Every row comes from one small tree of marks. The marks that hang from a mark follow it in brackets, in alphabetical order. Every link used is in the known rows. Which tree was each row made from?
In the rows, zero is written as 128.
Known rows:
lekot{verip{galo{damu pefu}}}: [128  94 132 194 149 133 146 152 142 141 167 110  82 132 116  98 191 126
 112  63 183 185 108 138  94 146 128 111  72 110  93 116 140 130 149 102
 131 148 124  56  87  73 120 142 166 215 121 127 157  73 151 182 135 146
  91 128  77 157 101 138 153 182  99 100 157  96 150 117]
mogon{lepa}: [162 145  75 134  81 126 155 130 130 101 140 161 104 145 141  89 128 103
 147 120  81 127  98 171 146 163 161  75 163  81 115 107  94 118 129 112
 124  91  94 187 105 143 110  99 191 141 149  99  97 174 125  91 149 154
 157 133 109  74 180 115 143 120  97 121 111 146 136 165]
bosir{damu{galo{mogon}}}: [143 196 147  64 114 153 183 135 115  77 142  92 123  82 165  89 122 143
 176 212  39 107  71 114 138 113 103 124 112 135 135 181 113  98 101 132
 121 134 106 170 119 120 127  67 126  57 140 120 124 159  89  64  83 118
 129 152 163  69 136 147  99 102 182 150 115 177 120 175]
bosir{damu{galo}}: [153 172 118 108 100 153 214 128  85  61 165  96  90  91 143  86 183 115
 167 198  65 110  39 155 171 130 114 101 130 104 119 179  97 109 108 112
 126 118 105 149  90 105 125  23 148 110 110 112 132 158  98  89 116 145
 140 142 134  33 150 140 124 129 139 131 141 165 157 179]
damu{bosir galo{verip}}: [132 121 119 146  81  83 211 129 128  55 140 105 100 142  93 160 170  96
 164  89  80  74 133 124 193 163  97 118 202 103 141 141 128 144 125 210
 132 151  81 138  84  93 125  92 128  84  84 141 139 142 109 124 148 148
 164 121 131 163  98 125 114 139  82 161 151 125 201 122]
galo{mogon{lepa}}: [155 163 101  90  86 116 104 139 159 142  99 166 134 134 169  94  66 119
 131 153  85 109 126 120 130 151 170 102 148 120 143 101 101 103 105 130
 146 107 111 205 130 153 125 137 157 101 177 117 100 169 105  57 127 132
 157 139 126  81 157 132 134 110 142 133  94 168 112 150]
pebogek{verip{galo{damu} lekot}}: [135 123 110 105 181 211 102  77  93 137 130 105 104 153 114 170 177 138
 104 147 210 147 117 169  82  87 103 172 128 106  99 123 126 119 152  80
 103 121 217  84 155 180 110  62  88 171 119 117 126 116 133 219 135 132
  87 145 125 118 180  82 133 119  75 113 115 132 111  99]
lekot{verip{galo{mogon{lepa} pefu}}}: [181 105 127 147 154 145 130 156 141 170 108 148 162 141 176 110  76 130
  93  72 103 156 127  93 131 171 140  71  90 107 101  95 151 118 140 141
 144 150 108 165 106 145 135 211 185 147 128 164 128  83 135 124  93 132
 136 131  99 130  90 154 142 161 109  99 127  94 136 142]
verip{galo{mogon pefu} lekot}: [104 115 133 140 192 157  95 137 112 132 117 139 180 153 165 128 113 121
  88 152 136 152 125 110 122  79 142 171 108 147 114 136 121 119  89 107
 128 143 135 127 175 173 171 168 111  97 128 176 111 122 160 161 102 107
 131 129 154 129 134  78 115  90 171 120 139 121 111 122]
lekot{verip{galo}}: [168 150  66 169 184 153 168 150 112 121 119  99  72 135 137 115 146 108
 150 127 125 186  75 156 122 130 114  88 129 100 105  85 107 125 146 131
 114 136 104 104  69 134 145 109 160 144 107 134 110 102 136 158 169 152
 124 135  84  82  94 134 129 167  53 136 148 119 112 203]
lekot{verip{galo{damu mogon pefu}}}: [112 117 155 155 165 137 115 149 156 182 156 122 120 136 147 108 127 156
 124  84 160 167 146  93  88 121 125 134  73 138 124 116 153 123 146 119
 126 147 139  79 121  94 124 192 138 160 127 142 150  79 143 156 113 126
 113 127  92 167  90 151 128 166 162 116 148 100 125 112]
verip{galo{mogon} lekot}: [122 165  93  97 186 169  81 119 120 136 117 127 151 152 161 136  93 118
 106 197 125 154 111 151 120  70 115 167 137 149 107 105 133 121 107 114
 111 123 148 161 183 187 164 126 104  91 144 143  86 140 142 140 142 123
 130 142 167  93 153  76 121  72 129 155 100 146  89 136]
lepa{mogon}: [ 93 190  97 126  77  71 147 125  80 119 102 124 119 154 127 114 151 163
 184 195  82 133 117 127 119 117 141 127 153 144 171 122  88 128 102 105
 136  85 119 119 112 123 131  98 178 129 109 108 107 142 141  92 121 181
 142 143 134  76 155 123 162  80 104 165 133 150 117 166]
bosir{damu{galo{pefu}}}: [133 136 172 145 100 134 231 139 108  61 171 104 111  99 156  87 191 126
 150 144  65 106  75 119 184 135 141  99 110 106 116 180  91 112 108 108
 156 148  82 125  79  86 139  75 151 115 110 146 156 136 110 105  87 139
 143 150 129  73 148 128 135 130 161 113 154 129 175 157]
galo{damu mogon pefu}: [ 68 123 178 114  93  92 116 135 165 159 148 141 126 119 129  92 142 173
 129 124 147 122 177 101 106 127 167 152  84 155 137 160 119 121 117 101
 141 138 114 102 142  85 128 154 123 159 153 115 153 136 138 101 108 126
 121 128 124 157 152 144 127 103 208 119 137 131 111  88]
galo{pefu verip}: [ 94  69 180 185  85  48 183 129 110 111 112 131 118 122 113 142 199 106
 141  84 102 107 152 100 154 149 156  99 135 126 183 131 109 152 159 122
 154 132  34  60 113  75 142 139 146 145  84 127 159 135 146 108 131  98
 147 127 120 149 112 157 160 125 136  91 160  83 154 157]
verip{lekot}: [120 151  75 125 129 136 122 115 105  83 127 144 117 150 123 115 166 113
 133 191 146 122 100 178 140  91 152 111 153 118 104 111  72 145 105 104
 142 118 108 136 124 160 136  96 130 121 138 118  87 183 130 109 145 131
 147 121 128  76 168  80 139  87 114 119 140 133 132 145]
lekot{verip{galo{damu}}}: [141 135  90 160 165 154 142 141 126 148 159 108  63 132 108 100 162 125
 126 107 181 168 101 167  71 131 107 110 104 106  94 100 129 125 156 108
 101 110 142  83  86 105 119 101 134 188 136 105 139  99 136 151 163 150
 102 135  92 113 111 135 128 172  76 124 137 115 128 146]
pefu{galo{damu mogon}}: [ 89 174 143 122 119 121 115 117 150 141 139 151 139  68 106 102  73 141
 162 175 174 167 126 156 115 116 129 161 121 167 111 136 117 133 102 116
 105  64 145 147 113 122 115 123 109 158 148  81 142 131 143  96 136 140
 115 134 146 123 134 163 100 119 160 145 126 170  81 119]
damu{galo{mogon pefu verip{lekot}}}: [107  75 203 109 107 131 129 114 101 106 105 125 198 135 137 158 151 102
  95 132 112  59 166  51 145  98 153 122 125 154 123 152 130 155  80 163
 154 179 110 119 154 142 135 185  67  63  99 163 138 130 127 113  96  84
 167 111 199 191 123 149 112  90 196 109 153  81 168  98]
lekot{verip}: [142 143  80 166  98  93 171 141 123 101 125 120  75 120 118 105 163 144
 185 151 127 161 110 142 124 142 147  59 128 114 108  93  74 153 140 143
 131 126  68  93  69  98 114 129 159 148 117 109 117 134 131  83 145 149
 135 115  79  99 101 142 140 146  86 129 157 125 143 180]

Write each row's tree:
[136 118 136  84  94 128 124 114 119  70 123 111 181 136 102 192 124 114
 143 139 101  43 163  95 187 114 108 131 191 146 126 142 136 150  86 204
 143 185 138 159 144 140 137 135  72  49 115 155 106 157  90  99 129 114
 174  96 170 173 111 118 114 105 152 150 126 122 177  86]  damu{bosir galo{mogon verip{lekot}}}
[ 98 143 156 105 121 139  67  91 116 125 121 146 184  67  88 173  81 116
 105 161 200 121 157 149 104  96 129 160 124 186 113 135 147 167 107 119
 116  89 172 117 174 170 124 136  49 126 137  92 133 156 145 110 143  93
 136 111 181 154 131 152  95 119 171 113 136 122  96  99]  pefu{galo{damu mogon verip{lekot}}}
[130 142  95  94 129 153  85 132 198 152 160 143 135 140 123 127  61 154
  99  88 110 121 144 164 130 174 102 161 157 108 109 131 189  83 133 133
 123 115 178 213 151 134 138  96 164 126 160 139 104 128 104 153 134 159
 115 134 111 126 138  77 118 148 100 170  77 180 132  84]  verip{galo{damu{bosir} mogon{lepa}}}
[137 118 134 181 178 120 137 156 134 153 106 126 131 139 161 103 111 161
 147 109 118 179 139  81 125 133 126 104  81 130 130 102 120 128 146 138
 134 175 101  98  94 120 150 203 156 133 113 168 149  87 142 131 111 118
 115 135  88 151  68 148 130 158 135 113 145 108 116 151]  lekot{verip{galo{mogon pefu}}}
[ 79  99 163  85  79  74  77 125 138 161 114 134 114 117  95 141 138 149
 120 126 128  74 181  97 104 124 137 155 133 165 174 141 142 120 141 125
 125 111 121  81 157 104 117 122  75 127 142  88 141 146 129  86 128  88
 123 110 162 172 128 161 111 114 176 129 115 143  93 107]  galo{damu mogon verip}
[127 155 112 116 163 144  95 150 150 182 135 123  95 130 147 113 116 165
 137 139 164 167 122 119  76 126 109 139  89 147  95 105 160 111 143 121
 105 128 157 116 119 112 120 143 110 158 154 117 116 107 132 139 136 132
 105 123 108 136 106 158 115 165 133 150 126 132  94 125]  lekot{verip{galo{damu mogon}}}
[193 147  85 121 156 160 102 147 139 165 102 136 135 148 172 107  66 105
 127 113  87 146  95 117 127 157 121  92 116 103 118  82 151 111 145 155
 128 130 135 191 107 156 123 178 182 127 159 132  96 118 135 112 122 144
 137 135 107  99 114 136 132 162  87 140  89 142 111 171]  lekot{verip{galo{mogon{lepa}}}}
[163 114 140  80  65 113 153 129 142 106 118 131 167 142 132 166  75 104
 133  76  47  38 155  96 199 185 120 108 184 114 149 132 144 126 106 228
 154 163 113 211 139 132 121 148 139  68 121 141 112 147  92  86 127 133
 173 116 156 174 109 138 115 144 131 163 100 130 175 112]  damu{bosir galo{mogon{lepa} verip}}
[159 160 108 133 183 143 130 149 125 158 100 120 118 132 156 112 113 130
 158 150  99 171 111 119 114 120 109 119 105 140 126  95 136 116 132 161
 108 134 106 119 100 140 145 164 143 118 132 139 108 101 130 119 128 128
 114 133 103 102  92 149 124 153 103 147 113 135  85 177]  lekot{verip{galo{mogon}}}
[ 95 116 150 159 106  92 151 103 113 120 145 141 116  61  65 143 147  92
 135 118 184 155 130 162 133 151 152 136 126 134 129 142 132 147 153 109
 113  66 118 102 110 117 110 104  95 176 102  70 166 114 153 126 165 138
 123 127 137 143 123 188 117 159 101 105 147 121 104 134]  pefu{galo{damu verip}}
[117  86 152  83  49  77  98 121 166 149 147 137 145 123  81 163  96 143
 103  65  96  45 188 117 148 179 123 119 168 121 147 136 153 131 142 160
 148 115 149 152 148  99 108 129 129 125 163 129 126 163  94  96 122 130
 147 113 140 183 129 135 137 148 141 137 105 136 145  72]  galo{damu{bosir} mogon{lepa} verip}
[160  97 128 170 191 175 147  92  80 113 109 119 137 158 129 189 171 130
 111 124 179 156 123 126 123  81 113 146 112 101 115 118 118 139 154  93
 122 153 136  68 153 154 132 124 113 147  85 166 137  92 142 221 113 118
  99 149 106 119 148  81 148  96  88  97 153 106 144 127]  pebogek{verip{galo{pefu} lekot}}
[103 100 120 129  51  53 143 107 141 110 168  95  93 118  50 159 169 140
 137  85 141  70 173 141 153 155 117 136 177 129 165 135 144 139 159 154
 139 123 109  63 116  77 122  77 118 148 121  99 155 159 115 124 163 130
 126  87 101 173 113 119 122 150  99 145 137 118 156  91]  galo{damu{bosir} verip}
[ 80 100 150 126 172 165  56 121 135 156 153 133 163 144 132 125 124 138
  58 132 159 143 136 129  89  79 135 176  79 153  99 149 151 121 100  71
 123 147 183 123 193 156 137 155  92 144 153 150 140 127 153 175 112 107
 116 120 158 148 156  78 126  96 195 112 125 122 122  81]  verip{galo{damu mogon pefu} lekot}
[131 137 129  68 191 205  71  82 109 178 107 122 144 141 137 181 117 162
 105 170 182 143 143 131  84  72  98 197 118 139 109 122 144 122 135 110
 100 142 228 106 197 188 110 118  53 128 144 130 121 125 116 188 124 103
  96 137 142 132 158  88 117 103 135 135 103 162  94  81]  pebogek{verip{galo{damu mogon} lekot}}
[ 79  74 207 135  74  41 118 141 173 136 140 120 149 117  71 166 138 180
 133  57 115  73 229  63 153 164 117 146 129 146 167 155 157 144 143 146
 154 155  92  75 142  59 135 157 104 129 122 134 166 124 115 117 104 106
 120  92 118 234  90 145 125 139 181 105 167 114 145  58]  galo{damu{bosir} mogon pefu verip}
[118 112 106 179 177 152 127 117 116  85 130 140 134 161 138 120 170  92
  83 131 147 173 101 154 136  92 146 132 124 114  95 122 110 126 117  81
 137 133 132 113 148 157 169 123 144 143 106 168 125 110 153 185 130 130
 132 133 125 110 154  54 139 103 119 115 154  96 142 123]  verip{galo{pefu} lekot}
[113  99 155 120 134 159  90 135 162 186 135 160 146 131 157 111 100 131
  72  67 130 143 130 124 107 155 161 153 103 117 121 133 165  99 124  94
 127 121 161 179 165 133 135 155 159 148 156 140 136  92 134 144 116 132
 115 138 124 137 166 106 133 135 152 120 114 136 114  83]  verip{galo{damu mogon{lepa} pefu}}
[193 149 114 105 168 178 125 105 130 189  66 144 131 157 171 159  66 124
 138 137  94 146 126 105 124 153 105 146 143  81 161  92 146  97 153 150
 100 130 172 179 158 167 100 127 148 110 131 134 125 113 104 149 110 126
 109 180 111 106 151 127 139 126  84 143  70 166  90 157]  pebogek{verip{galo{mogon{lepa}}}}
[136 111 124 168 123 119 143  86  90  69 116 140 165  73  84 156 120  72
 118 161 181 140 107 179 140 112 141 118 169 125 114 128 102 194 127 129
 127  85 125 108 112 173 136 117  89 136  92 105 119 151 147 120 161 119
 146 119 163 112 120 142 117 121  95 107 149  89 115 164]  pefu{galo{verip{lekot}}}
